Known rows, with every step that occurs:
mazur, rubis, vepuv: [-47 22 -64 -95 -64 -84 17 11 -2 -4 -20 25 16 -21 -9 -28 -62 24 58 -39 -58 17 -12 -27 4]
pobi, vovi, paru, pezu, vepuv, rubis, mazur: [2 26 29 -55 -51 -69 25 14 47 -52 -47 19 39 -26 -43 -25 -13 -16 69 -21 8 64 12 -56 -25]
paru, pezu: [-10 13 -3 -37 -41 -52 35 -30 30 -34 33 -29 7 46 -32 23 -26 -9 40 -51 -44 46 0 -44 26]
kelat, pezu, mazur, rubis, pobi: [-59 -3 -41 -87 -47 -62 24 2 -35 -55 31 -20 -12 16 12 20 -41 42 -2 2 -51 9 19 -11 60]
rubis, vepuv, vovi, paru: [7 -9 -17 -90 -38 -54 -22 5 68 -31 -26 17 28 5 -29 -33 -64 -42 77 -66 -17 2 13 -64 -39]
mazur, rubis, pobi, vovi, paru, pezu: [-17 21 -46 -53 -49 -77 12 16 42 -29 -80 43 23 27 -13 -44 -21 -50 47 -28 -41 12 8 -59 28]
kelat, pezu: [-10 -18 4 -49 -16 -27 18 -44 -10 -41 71 -40 -10 7 11 33 -33 29 26 -53 -24 22 15 -20 4]
kelat, pezu, mazur, rubis, vepuv, vovi: [-60 -18 -32 -109 -55 -73 3 19 -4 -45 28 -27 -8 7 -20 3 -60 39 20 11 -44 2 24 -16 55]
paru, pezu, kelat: [-29 3 5 -75 -28 -77 40 -31 26 -49 47 -72 -6 61 -12 38 -5 23 47 -45 -61 46 -15 -53 43]
vepuv, vovi: [-12 -35 -10 -86 -28 -42 1 -18 47 -33 3 -17 8 59 -5 -1 -74 -32 45 -68 -27 3 -15 -64 -6]
vovi, paru: [34 8 -2 -28 -18 -25 18 -30 10 -59 17 -7 5 14 -15 -1 -34 -20 54 -67 -8 51 18 -54 -56]
kelat, pezu, vepuv: [-16 -28 -1 -54 -26 -42 30 -44 -38 -68 54 -24 -24 26 19 54 -38 22 13 -29 -7 45 22 -13 4]
kelat, pezu, mazur: [-26 -17 5 -59 -28 -34 40 -28 -22 -74 86 -66 -30 13 6 48 -36 45 5 -15 -27 28 28 -9 22]
mazur, rubis: [-37 11 -51 -68 -47 -63 28 -7 -25 -22 -1 5 3 21 -6 -10 -55 22 35 -38 -51 38 -15 -32 5]
paru, vovi: [23 -36 -13 -60 -32 -23 51 -39 37 -56 55 -1 19 43 -14 -1 -42 18 27 -59 -19 50 -9 -47 -21]
rubis, pobi, vovi: [-15 -19 -30 -84 -34 -55 28 -13 63 -28 -54 17 5 13 58 -21 -46 -49 45 -79 -35 -34 -17 -53 -5]
rubis, vepuv: [-20 8 -30 -88 -47 -62 20 -12 33 -18 6 2 13 -25 8 -7 -60 5 65 -72 -41 6 -5 -32 -23]
rubis, mazur: [-34 16 2 -89 -49 -58 24 -18 18 -9 37 -17 14 -40 -11 1 -66 44 66 -72 -45 35 -17 -28 -38]
pobi, rubis, mazur: [-10 22 14 -102 -50 -55 33 -30 6 8 13 11 17 -84 9 -19 -63 52 72 -72 -54 22 -46 -50 -43]
kelat, pezu, mazur, rubis, pobi, vovi: [-54 -14 -33 -83 -47 -65 31 10 -4 -54 1 -17 -23 4 30 2 -34 22 5 4 -41 -11 21 -16 55]
mazur, rubis, vepuv, vovi, paru, pezu, kelat: [-41 12 -34 -111 -51 -106 -14 27 41 -28 -33 1 28 38 -54 -33 -32 -3 72 -15 -55 28 4 -64 38]
kelat, pezu, vepuv, rubis, pobi: [-37 -14 -17 -98 -33 -57 9 -12 -29 -55 0 16 37 10 24 28 -32 16 9 -33 -9 28 2 -35 35]
vovi, paru, pezu: [31 23 9 -11 -27 -36 22 -27 29 -57 20 -16 15 36 -53 7 -11 -30 55 -48 -17 66 28 -58 -16]

Rows:
[30 0 0 -103 -39 -52 -6 -11 52 -15 -43 39 28 -44 -7 -51 -64 -29 82 -65 -28 -6 -18 -83 -44]
pobi, rubis, vepuv, vovi, paru
[-24 2 -16 -88 -46 -57 35 -7 -29 -58 -15 15 32 19 7 20 -49 12 28 -39 -4 63 -18 -45 -7]
pezu, vepuv, rubis
[-16 36 -36 -45 -53 -67 27 16 9 -66 -16 3 17 46 -50 -6 -18 -23 29 0 -41 53 30 -50 33]
vovi, paru, pezu, mazur, rubis, pobi
[13 -32 -8 -65 -30 -46 4 -17 14 -80 -20 12 0 73 -14 12 -62 -54 41 -41 14 49 13 -63 -39]
pezu, vepuv, vovi, paru
[-27 10 -48 -75 -54 -69 38 29 12 -68 -54 13 -8 16 10 -30 -43 -20 27 -3 -35 10 15 -43 8]
pezu, mazur, rubis, pobi, vovi, paru
[-34 10 -45 -99 -65 -76 8 40 13 -57 -25 5 7 13 -40 -29 -69 -1 46 7 -35 23 21 -43 4]
pezu, mazur, rubis, vepuv, vovi, paru
[-33 -7 -22 -86 -46 -62 -9 21 -1 -62 17 -16 -2 4 -37 -10 -47 22 30 15 -25 18 45 -27 28]
kelat, pezu, mazur, rubis, vepuv, vovi, paru
[-50 12 -73 -94 -50 -74 15 5 -7 -13 -39 35 25 26 17 -22 -58 -3 34 -51 -64 6 -22 -43 25]
mazur, rubis, pobi
[-7 28 -20 -47 -63 -80 34 29 51 -57 -46 2 -5 -10 -39 -36 -17 -26 59 8 -24 29 35 -39 7]
pobi, vovi, paru, pezu, mazur, rubis, vepuv
[-57 38 -41 -75 -80 -93 45 23 9 -40 11 -20 2 18 -49 4 -38 23 34 12 -65 43 12 -21 63]
paru, pezu, mazur, rubis, vepuv
[-3 -2 -20 -86 -41 -62 20 12 17 -68 -91 57 46 8 28 -21 -30 -47 39 -41 13 31 -2 -68 -20]
pezu, vepuv, rubis, pobi, vovi, paru
[-63 11 -68 -99 -62 -75 42 20 -18 -49 -14 0 -1 31 13 1 -60 16 11 -10 -63 14 -7 -30 40]
pezu, mazur, rubis, pobi
[21 -12 9 -41 -25 -40 -10 -12 67 -52 -4 -12 24 73 -62 -8 -39 -61 55 -49 -15 36 19 -80 1]
vepuv, vovi, paru, pezu
[39 -6 8 -25 -20 -28 28 -20 49 -59 -27 -4 -11 0 10 -26 -28 -43 61 -63 5 20 16 -56 -61]
pobi, vovi, paru
[7 0 -7 -75 -43 -63 -18 6 84 -32 -20 9 36 24 -56 -26 -47 -53 77 -51 -23 15 21 -69 -3]
rubis, vepuv, vovi, paru, pezu
[-7 3 -7 -81 -55 -67 0 19 74 -55 -6 -13 20 28 -60 -13 -50 -39 61 -20 -26 18 32 -58 11]
rubis, vepuv, vovi, paru, pezu, mazur
[30 -2 13 -16 -35 -52 39 -18 45 -77 -33 1 -13 36 -15 -1 -9 -58 52 -28 10 51 31 -53 -26]
pobi, vovi, paru, pezu, vepuv
[-32 12 -36 -112 -41 -54 9 9 21 -23 -39 30 73 1 17 -19 -45 -4 37 -76 -37 7 -33 -66 17]
vepuv, rubis, pobi
[-46 -1 15 -98 -43 -61 13 -10 -36 -43 36 -3 34 -37 -10 27 -39 66 32 -25 -9 58 4 -18 6]
kelat, pezu, vepuv, rubis, mazur
[36 6 18 -10 -26 -41 31 -19 66 -56 -22 -9 -3 20 -22 -17 -5 -52 60 -46 -5 32 24 -61 -25]
pobi, vovi, paru, pezu
[15 12 9 -95 -57 -62 14 6 57 -36 -27 11 18 -21 -39 -31 -47 -25 65 -21 -38 11 -2 -77 2]
pobi, rubis, vepuv, vovi, paru, pezu, mazur
